What can hang from each mark:
Z919: Z470 Z741 Z927 Z961
Z627: Z470
Z647: Z927
Z470: Z627 Z647 Z919
Z927: Z647
Z961: Z627 Z919

Known rows, with every way that one mark hangs from another:
[Z927 Z647]: [ -0.9  20.1 -13.3 -12.1  12.0  11.2  23.7 -45.1  20.2  -3.0   7.8  23.1
   7.7   7.5  -3.7   3.5   9.7   0.4  24.8 -19.6 -48.4   0.4  20.4  14.8
 -28.6]
[Z961 [Z919 [Z470 Z627 Z647]]]: [ 20.0  20.7 -33.6  11.9  12.9  39.3   4.4 -47.7  36.1 -24.9   4.0  10.2
 -12.0  32.9 -19.4  11.2  26.6   2.2  40.5  -2.9 -36.7   3.5   1.7  16.8
 -19.5]
[Z470 Z627 Z647 [Z919 Z741 Z927]]: [  6.8  24.9   6.0  30.9  24.5  48.9  10.6 -47.6  12.7   1.4 -17.5   1.8
 -34.4  32.8 -25.3  19.1  29.6  -5.4  15.6  -8.3 -37.8 -12.3  -9.0  13.6
 -15.1]
[Z470 Z647 [Z919 Z741 Z927]]: [  4.1  18.0  16.0  25.6  13.6  46.0  19.9 -39.9  13.1   6.7  -9.2  12.1
 -31.4  24.9 -18.4  19.6  23.8  -5.7  17.3 -14.8 -48.8 -14.4  -3.2  25.1
 -24.9]
[Z919 Z927]: [ -6.6  28.9  13.4  -4.0  15.2  33.3  30.9 -28.9   7.3  19.3  -0.3  10.8
  -3.5  11.3 -13.1  25.8  23.1  16.5  23.5  -0.4 -43.5 -14.1  18.6  12.9
 -34.2]
[Z627 [Z470 [Z919 Z741 Z961]]]: [ 28.5  18.1  35.5  11.7   8.9  44.4  35.8 -40.2  18.3   3.1 -24.7  31.9
 -34.0  37.4 -18.8  19.7  28.5  16.7   0.2 -18.1 -19.1  23.7  -0.4  32.6
 -35.4]
[Z470 Z647 [Z919 Z927]]: [  1.2  23.1  -2.5   6.9  12.1  37.0  21.2 -35.3  12.0  13.2  -1.5  -2.6
 -19.2  18.5 -20.3  17.1  27.7   6.6  30.9  -8.6 -36.0 -21.2   5.2  32.3
 -35.3]
[Z961 Z627 [Z919 Z927]]: [ -3.3  14.5  -4.6  11.3  19.3  49.3  30.1 -28.8  32.4  20.2  -8.9  -3.0
  -5.6  12.1  -2.2   8.3  25.7  22.5  27.9  11.0 -10.1 -32.4  18.4   9.5
 -13.9]
[Z961 [Z919 [Z470 Z627]]]: [ 11.2  25.4 -14.0   4.7  13.9  46.4  16.9 -32.0  35.1 -18.5  -3.2  11.2
  -4.2  31.9  -8.1  16.6  25.5   9.7  26.1   6.4 -18.9   7.2   3.6  12.3
 -13.4]
[Z961 Z627]: [  5.5  16.3 -15.6  10.4  11.6  26.2  30.4 -46.9  26.4  19.3  -5.6   4.3
  -1.7  12.3 -15.9   0.0  35.0  23.7  32.3  -9.8 -35.9   0.0  23.5   6.1
 -13.5]
[Z961 Z627 [Z919 Z741 Z927]]: [ -0.2  11.5  15.7  28.8  21.2  57.9  28.8 -31.7  32.4  13.8 -14.1  10.3
 -15.0  18.0  -2.9   9.1  24.0   9.2  13.7   1.5 -23.1 -24.1   9.0   2.7
  -2.0]
[Z470 Z627 Z647 Z919]: [ 13.7  26.0 -31.9  12.8  14.9  33.7  11.4 -53.1  19.2  -3.8  -8.4  -6.2
 -15.7  27.2 -25.6   4.3  35.6   3.3  31.6 -13.5 -30.1  -2.2   2.8  19.1
 -15.8]
[Z470 Z627 Z919]: [  7.7  29.9 -14.9   4.3  16.3  38.4  21.1 -38.1  16.9   2.5 -13.6  -5.2
 -10.0  27.1 -15.7  11.4  36.8  11.7  16.3  -4.2 -10.6   1.0   5.6  15.6
 -10.0]
[Z470 Z627 Z647 [Z919 Z961]]: [ 31.7  15.8 -27.6  12.6  18.9  27.0  21.6 -53.5  19.0 -13.2 -21.6  -2.4
 -30.2  47.5 -40.5   8.8  39.5  12.6  27.1  -2.0 -21.7  -1.4  -2.0  37.8
 -28.2]
[Z627 [Z470 [Z919 [Z927 Z647]]]]: [-17.0  29.1  22.3 -14.2  18.4  34.4  21.2 -34.8  19.0  18.3   0.1  12.7
  -6.2  11.8   6.9  18.9  11.1   9.8  14.8 -12.4  -9.8  -5.8  12.4  19.5
 -49.4]
[Z919 Z470 Z927 Z961]: [ 10.5  18.1  27.4   1.6  16.4  28.7  37.6 -27.9  18.8   6.3 -12.5  16.5
 -23.5  43.9 -26.0  37.2  22.8  27.3  25.6  14.0 -38.2   5.8   3.9  36.4
 -52.4]
[Z961 [Z627 [Z470 [Z647 Z927]]] Z919]: [ 10.5  14.2 -33.4  16.3   9.1  45.8  21.0 -64.1  56.9  20.2  12.5  13.7
 -10.6   0.9  -8.6 -17.2  44.8   4.7  43.7  -8.5 -32.9 -12.5  23.9  -0.1
 -31.2]
[Z919 Z470 Z741 [Z927 Z647]]: [-11.8  18.0  36.0  12.3  21.1  28.5  19.4 -40.0  24.6  -2.8  -0.4  32.6
 -15.6  25.1  -1.9  27.2   0.8  -8.0  14.9 -12.1 -56.9   6.6   2.6  12.8
 -35.0]
[Z470 Z627 [Z919 Z741 Z927 Z961]]: [ 17.3  20.0  29.4  25.4  31.8  48.7  29.7 -35.3  11.8   1.8 -40.7   4.4
 -41.1  51.3 -29.8  28.7  32.4  11.6  -1.1  11.4 -11.8  -7.3 -11.7  24.6
 -19.9]
[Z919 Z470 Z741 [Z961 Z627]]: [ 28.2   3.2  19.4  35.2  15.9  31.2  38.1 -52.2  38.9  -2.4 -24.9  24.6
 -31.1  49.8 -29.3  13.0  31.7  21.2  20.5  -6.3 -41.8  24.1   2.4  24.2
 -19.8]
[Z961 [Z627 [Z470 Z647]] Z919]: [ 15.9  14.1 -29.0  10.3   6.0  39.6  15.1 -55.3  39.0   8.5   7.0  14.4
  -8.0   7.3  -9.4  -8.5  31.4  15.8  42.5 -20.1 -26.0  -1.9  21.8   6.4
 -23.9]
[Z919 Z470 [Z927 Z647]]: [-17.0  22.1  14.4  -8.4  17.9  19.9  21.7 -35.6  23.8   3.1   7.3  18.8
  -2.9  20.2  -2.0  24.3   4.3   2.4  28.1  -5.1 -44.2  -0.3  11.0  18.9
 -47.3]
[Z961 [Z627 [Z470 [Z919 Z927]]]]: [ -9.5  24.3  19.4   7.1  18.4  49.2  31.2 -36.1  24.7  41.6 -12.3  -5.4
 -14.9  16.6  -5.1  14.3  35.1  31.7  22.7  -6.4   1.6  -5.0  14.7   9.9
 -31.9]

Rows:
[  8.7  30.7 -14.5   1.3   3.9  30.7  20.5 -64.0  33.0  20.9  19.7  28.9
 -11.2   0.3 -19.4   0.2  38.7  -1.2  39.9 -17.6 -68.3   3.5  23.8   3.5
 -52.6]  [Z627 [Z470 [Z647 Z927]]]
[ 10.0  14.9  19.8   0.6  17.6  36.9  42.0 -22.4  11.5  14.1 -23.8  -1.2
 -27.2  37.9 -22.3  27.6  28.3  26.0  12.3  10.9  -9.2 -14.9   0.9  44.7
 -43.8]  [Z470 [Z919 Z927 Z961]]
[ 29.5  18.4 -22.5  19.5  18.3  23.7  21.2 -68.0  43.9  -9.0  -5.5  13.4
 -31.4  47.1 -43.1  10.3  46.4   1.8  42.0  11.3 -56.2   9.8   1.6  24.3
 -47.6]  [Z919 [Z470 Z627 [Z647 Z927]] Z961]
[  8.3   8.6  28.5   8.7  25.7  20.6  31.5 -42.8  15.3  -3.6 -19.3  32.2
 -24.0  33.7 -17.4  22.4   4.3   0.9   7.3  -6.3 -47.4  -9.9   2.9  24.7
 -39.7]  [Z919 Z741 [Z927 Z647] Z961]
[ 28.9  16.7  11.2  24.9  23.3  41.9  30.1 -42.7  19.1 -11.9 -37.6  12.4
 -35.9  53.2 -29.3  16.7  35.0   8.8  -0.8  -0.3 -14.8  10.9  -8.4  28.1
  -8.8]  [Z470 Z627 [Z919 Z741 Z961]]
[ -6.8   3.4   5.2  21.5  26.5  42.1  21.1 -40.1  38.4   4.0 -10.6  16.0
  -8.4  14.3   8.0   0.9   9.1  -5.2  12.5  -3.4 -21.0 -29.5  10.1   2.9
  -7.6]  [Z961 Z627 [Z919 Z741 [Z927 Z647]]]
[ 16.5   5.4 -33.7  21.4   6.2  37.4  15.7 -49.6  49.6  -6.7   6.2   6.3
 -13.4  24.0 -12.7  -2.9  27.9  10.4  49.6  -9.4 -34.6  -0.5   9.9  19.4
 -18.1]  [Z961 Z627 [Z919 [Z470 Z647]]]
[ -4.9  21.4  41.0  26.4  21.2  57.5  28.8 -40.4  25.2  33.9 -20.5   9.1
 -27.0  21.4  -4.1  15.0  31.6  18.2   8.7 -12.4 -10.0   0.7   5.3   5.1
 -20.7]  [Z961 [Z627 [Z470 [Z919 Z741 Z927]]]]
[  8.2  18.6  21.1  24.3  12.0  50.8  28.1 -48.4  30.5  20.2 -16.9  15.6
 -20.2  20.4  -5.7   3.0  33.3  16.9  10.3 -26.6 -13.8  19.4   9.0   8.0
  -9.9]  [Z961 [Z627 [Z470 [Z919 Z741]]]]
[ 10.5   9.4   8.3  14.3  25.2  26.6  40.7 -41.3  22.4  24.2 -24.4  -0.8
 -20.0  33.1 -28.3  15.5  33.1  34.8  27.3  10.2 -22.8 -17.5  15.0  21.1
 -35.6]  [Z919 Z927 [Z961 Z627]]
[ 10.7  28.6 -28.8  17.6  15.8  29.2  12.2 -66.5  43.1  -0.7  10.3  11.1
 -16.9  27.6 -28.0   5.3  43.7  -7.8  45.1   0.0 -67.1   7.9   8.5   6.3
 -36.3]  [Z919 [Z470 Z627 [Z647 Z927]]]
[  5.7   5.8  31.6  11.7  25.2  31.2  34.9 -35.4  19.2  -3.7 -27.4  19.3
 -31.5  40.5 -12.2  21.7   9.6  -1.8  -1.3  -4.3 -19.7 -13.6  -6.9  37.9
 -36.4]  [Z470 [Z919 Z741 [Z927 Z647] Z961]]
[ 37.9  14.6   0.9  32.6  18.6  27.5  15.1 -64.6  26.4 -26.9 -18.3  26.9
 -41.5  58.3 -44.6  19.6  30.5   4.2  28.0 -10.6 -61.6  25.6  -9.1  26.3
 -27.8]  [Z919 [Z470 Z627 Z647] Z741 Z961]
[  1.7  11.2  15.3  -0.9  27.7  17.5  30.5 -54.6  27.4  22.2 -15.6  15.7
 -15.3  25.1 -12.8  10.9  16.8  27.7  25.4  -4.6 -14.3  -4.5  19.5  13.8
 -55.1]  [Z919 [Z927 Z647] [Z961 [Z627 Z470]]]
[ 15.5  14.5   1.4  31.7  10.0  45.6  17.4 -63.8  32.4  15.7  -9.4  16.2
 -28.5  20.4 -16.0  -4.2  35.4   7.1  24.6 -36.2 -31.4  15.9   5.3  10.0
 -17.7]  [Z961 [Z627 [Z470 Z647 [Z919 Z741]]]]
[ 14.9  12.6  39.8  20.2  19.3  46.8  41.3 -27.2  12.5   6.8 -31.1  13.9
 -38.4  42.8 -21.0  28.8  26.2  13.6   0.3   4.3 -21.6  -9.4  -7.0  39.1
 -30.4]  [Z470 [Z919 Z741 Z927 Z961]]
[ 28.4  11.8  22.3  25.5  14.3  34.3  36.1 -58.1  28.6  13.5 -24.7  30.7
 -27.1  32.5 -25.6   6.9  33.3  28.1  15.0 -17.4 -32.4  23.6  12.8   9.6
 -29.1]  [Z919 Z741 [Z961 [Z627 Z470]]]
[ -9.3  33.6  30.0  -8.1  13.8  48.5  27.6 -26.2  10.5  28.7  -4.9   8.2
 -14.3  14.3  -2.7  27.3  26.0  21.8  16.6  -8.8 -11.0  -2.3   9.8  17.9
 -43.1]  [Z627 [Z470 [Z919 Z927]]]
[ 10.6  29.5 -40.3  14.8  17.4  27.9  14.3 -68.9  33.4   9.0   6.1   6.9
 -11.7  15.4 -29.6  -3.6  46.7  -9.0  38.8  -1.2 -64.0  -9.7  16.9  -0.4
 -29.0]  [Z470 Z627 [Z647 Z927]]
[  3.4  20.5  24.0  26.1  13.3  37.1  15.5 -46.2  18.7  -1.3   2.5  27.4
 -29.6  29.2 -23.9  29.9  16.5  -2.8  30.0 -15.0 -77.1   7.6  -0.1  19.3
 -35.8]  [Z919 [Z470 Z647] Z741 Z927]
[ 23.7  14.5   3.0   5.6  13.5  24.6  37.6 -54.0  28.1  19.7 -17.4  16.6
 -15.3  27.3 -24.6   5.4  36.3  38.9  29.0  -9.5 -19.5  15.5  21.2  13.7
 -38.4]  [Z919 [Z961 [Z627 Z470]]]
[ 15.5  23.0   6.2  22.7  15.6  55.3  15.4 -36.3  35.8 -23.2  -8.6  24.7
 -18.8  37.8  -8.8  18.3  21.6  -1.6  13.3  -0.7 -29.8  15.6  -3.8   7.7
  -0.2]  [Z961 [Z919 [Z470 Z627] Z741]]
[  1.3  22.7   4.0   7.2  10.2  28.3  17.2 -41.7  18.4   5.6   9.2  13.2
 -16.9  23.6 -23.3  27.4  21.5   7.7  42.9  -5.8 -63.9  -0.6   7.7  23.3
 -48.2]  [Z919 [Z470 Z647] Z927]
[-10.3  25.4  25.0  18.3  30.6  31.3  11.0 -48.0  24.4  -7.8  -8.7  23.7
 -17.7  34.7  -8.8  26.3   5.8  -8.3  14.8  -2.9 -46.2   6.7  -2.6   1.1
 -23.6]  [Z919 [Z470 Z627] Z741 [Z927 Z647]]
[ 14.8   5.6  37.1  36.5  23.1  38.5  37.6 -43.2  32.3  10.9 -28.3  16.3
 -38.3  49.6 -27.4  25.9  27.6  24.6  20.0   8.0 -35.0   7.4  -0.8  22.4
 -30.2]  [Z919 Z470 Z741 Z927 [Z961 Z627]]
[  4.0  24.9  24.0  22.9  24.9  62.8  14.8 -28.4  28.5 -10.2 -13.6  18.1
 -21.8  38.5  -7.8  32.2  18.5   1.1  11.1  12.5 -26.6  -3.3  -6.4   5.4
 -10.9]  [Z961 [Z919 [Z470 Z627] Z741 Z927]]
[ 24.9   6.5  -1.5  16.2  14.1  22.9  39.6 -47.5  39.0   5.9 -17.5  10.5
 -18.2  44.7 -29.2  10.7  33.4  32.7  34.1   0.7 -28.8  18.3   9.7  30.0
 -33.2]  [Z919 Z470 [Z961 Z627]]
[-12.1  24.1  41.9   2.5  19.8  42.1  20.9 -39.3  16.8  13.2  -8.8  27.6
 -18.3  16.0   8.3  19.6   7.4  -3.2   1.8 -24.5 -22.8   1.6   2.1  12.6
 -37.2]  [Z627 [Z470 [Z919 Z741 [Z927 Z647]]]]
[ 11.7  27.5  -6.7  -0.7   2.2  35.4  19.2 -48.3  18.9   9.3   5.1  14.4
 -14.8  14.7 -14.1   9.4  29.1  11.4  32.2 -29.3 -34.1  11.3  11.2  24.9
 -39.9]  [Z627 [Z470 Z647 Z919]]
[-10.9  23.0  16.3  16.2  31.5  40.7  14.1 -41.9  17.0  -0.6 -19.2   9.0
 -20.0  29.9  -2.2  17.3  12.7 -10.7   1.5  -5.7 -18.2 -11.9  -4.6   8.2
 -12.0]  [Z470 Z627 [Z919 Z741 [Z927 Z647]]]
[  8.9  19.0  -9.0   2.3  10.2  46.5  25.1 -40.7  38.5  13.8  -1.7  13.5
  -0.3   6.1   1.1  -2.2  29.9  25.3  28.5 -12.1  -7.3   0.8  24.5   2.5
 -18.1]  [Z961 [Z627 Z470] Z919]
[ 20.5  20.0  -2.4  16.1  25.4  25.3  16.7 -50.8  20.0  -7.4 -14.4   5.5
 -33.9  53.3 -44.1  30.4  27.9  17.1  40.6  13.4 -43.6   0.4  -1.9  28.5
 -49.0]  [Z919 [Z470 Z627 Z647] Z927 Z961]
[ 21.2  11.5  -8.9  28.7   7.1  49.7  12.7 -60.4  38.8   1.6  -1.4  28.2
 -19.2  11.1 -11.9  -5.7  25.6   5.5  30.0 -28.7 -35.2   4.6  13.8   1.3
 -10.9]  [Z961 [Z627 [Z470 Z647]] [Z919 Z741]]
[ 10.6  20.7 -19.1  10.8   8.5  25.3  17.0 -67.8  29.1  19.3   6.0  14.5
  -9.3   8.5 -21.6  -5.3  35.1  18.5  45.4 -30.2 -47.4   9.2  26.6   2.4
 -33.5]  [Z961 [Z627 [Z470 Z647]]]
[ -4.4  22.9  33.6  18.2  17.3  52.4  29.5 -24.8  12.1  15.5 -15.9  11.6
 -25.0  23.1  -7.6  25.0  23.6   3.6   3.4  -7.6 -31.0 -10.2  -2.2  21.0
 -20.4]  [Z470 [Z919 Z741 Z927]]
[  0.2  18.0  23.7  12.6  15.9  56.8  28.7 -21.7  18.6   1.7  -7.1  23.8
 -15.7  15.5  -1.3  23.1  14.3   2.7   6.5  -0.9 -38.0 -20.3   6.8  12.5
 -13.4]  [Z961 [Z919 Z741 Z927]]
[ 27.2  10.3 -20.8  11.0   9.2  29.7  36.2 -54.0  37.5   5.5  -8.6   4.6
 -30.4  31.7 -31.2  -1.1  47.1  -0.1  29.5  -1.4 -39.6 -13.0   4.4  43.8
 -47.6]  [Z470 [Z647 Z927] [Z919 Z961]]
[ 26.2  22.9  -1.5   8.0  18.2  25.0  28.8 -45.9  24.4 -14.0 -17.4  13.0
 -21.6  54.0 -34.7  25.1  32.6  25.2  25.3   7.5 -32.8  20.0   2.2  24.7
 -31.5]  [Z919 [Z470 Z627] Z961]
[ -1.0  17.7  27.6  22.4  19.8  62.7  23.6 -36.6  31.3  21.3 -11.1  21.9
 -18.8  11.8   1.1  12.7  23.0  15.8  13.2  -7.2 -15.6  -9.1  12.8  -4.6
 -16.3]  [Z961 [Z627 Z470] [Z919 Z741 Z927]]
[ -0.1  30.5  11.0  -0.9   9.9  42.1  18.4 -40.6  11.4  21.2   2.2   6.1
 -21.2  13.6 -13.0  20.3  26.4  14.4  29.6 -15.4 -29.0  -5.6   9.4  22.8
 -51.6]  [Z627 [Z470 Z647 [Z919 Z927]]]
[ 18.3  14.1 -25.1   6.3   0.2  36.8  15.4 -38.7  36.3 -20.4  13.9  18.4
 -10.1  23.3 -13.1   9.6  19.0   1.4  42.9 -11.7 -47.0   3.5   7.5  30.0
 -30.0]  [Z961 [Z919 [Z470 Z647]]]
[  6.8  25.8  11.9  30.6  23.0  40.3   5.5 -54.3  17.8  -6.1  -5.9  18.0
 -31.3  39.4 -29.2  28.4  24.3  -3.2  28.7  -6.3 -65.5   9.4  -4.8   6.2
 -26.2]  [Z919 [Z470 Z627 Z647] Z741 Z927]
[ 12.3  27.3   5.8  21.7  20.3  47.9  20.2 -41.9  16.2  -4.0 -22.1   9.7
 -21.3  32.1 -15.9  12.9  32.5   0.1   3.2 -10.7 -24.9  10.6  -3.2  11.2
   2.6]  [Z470 Z627 [Z919 Z741]]
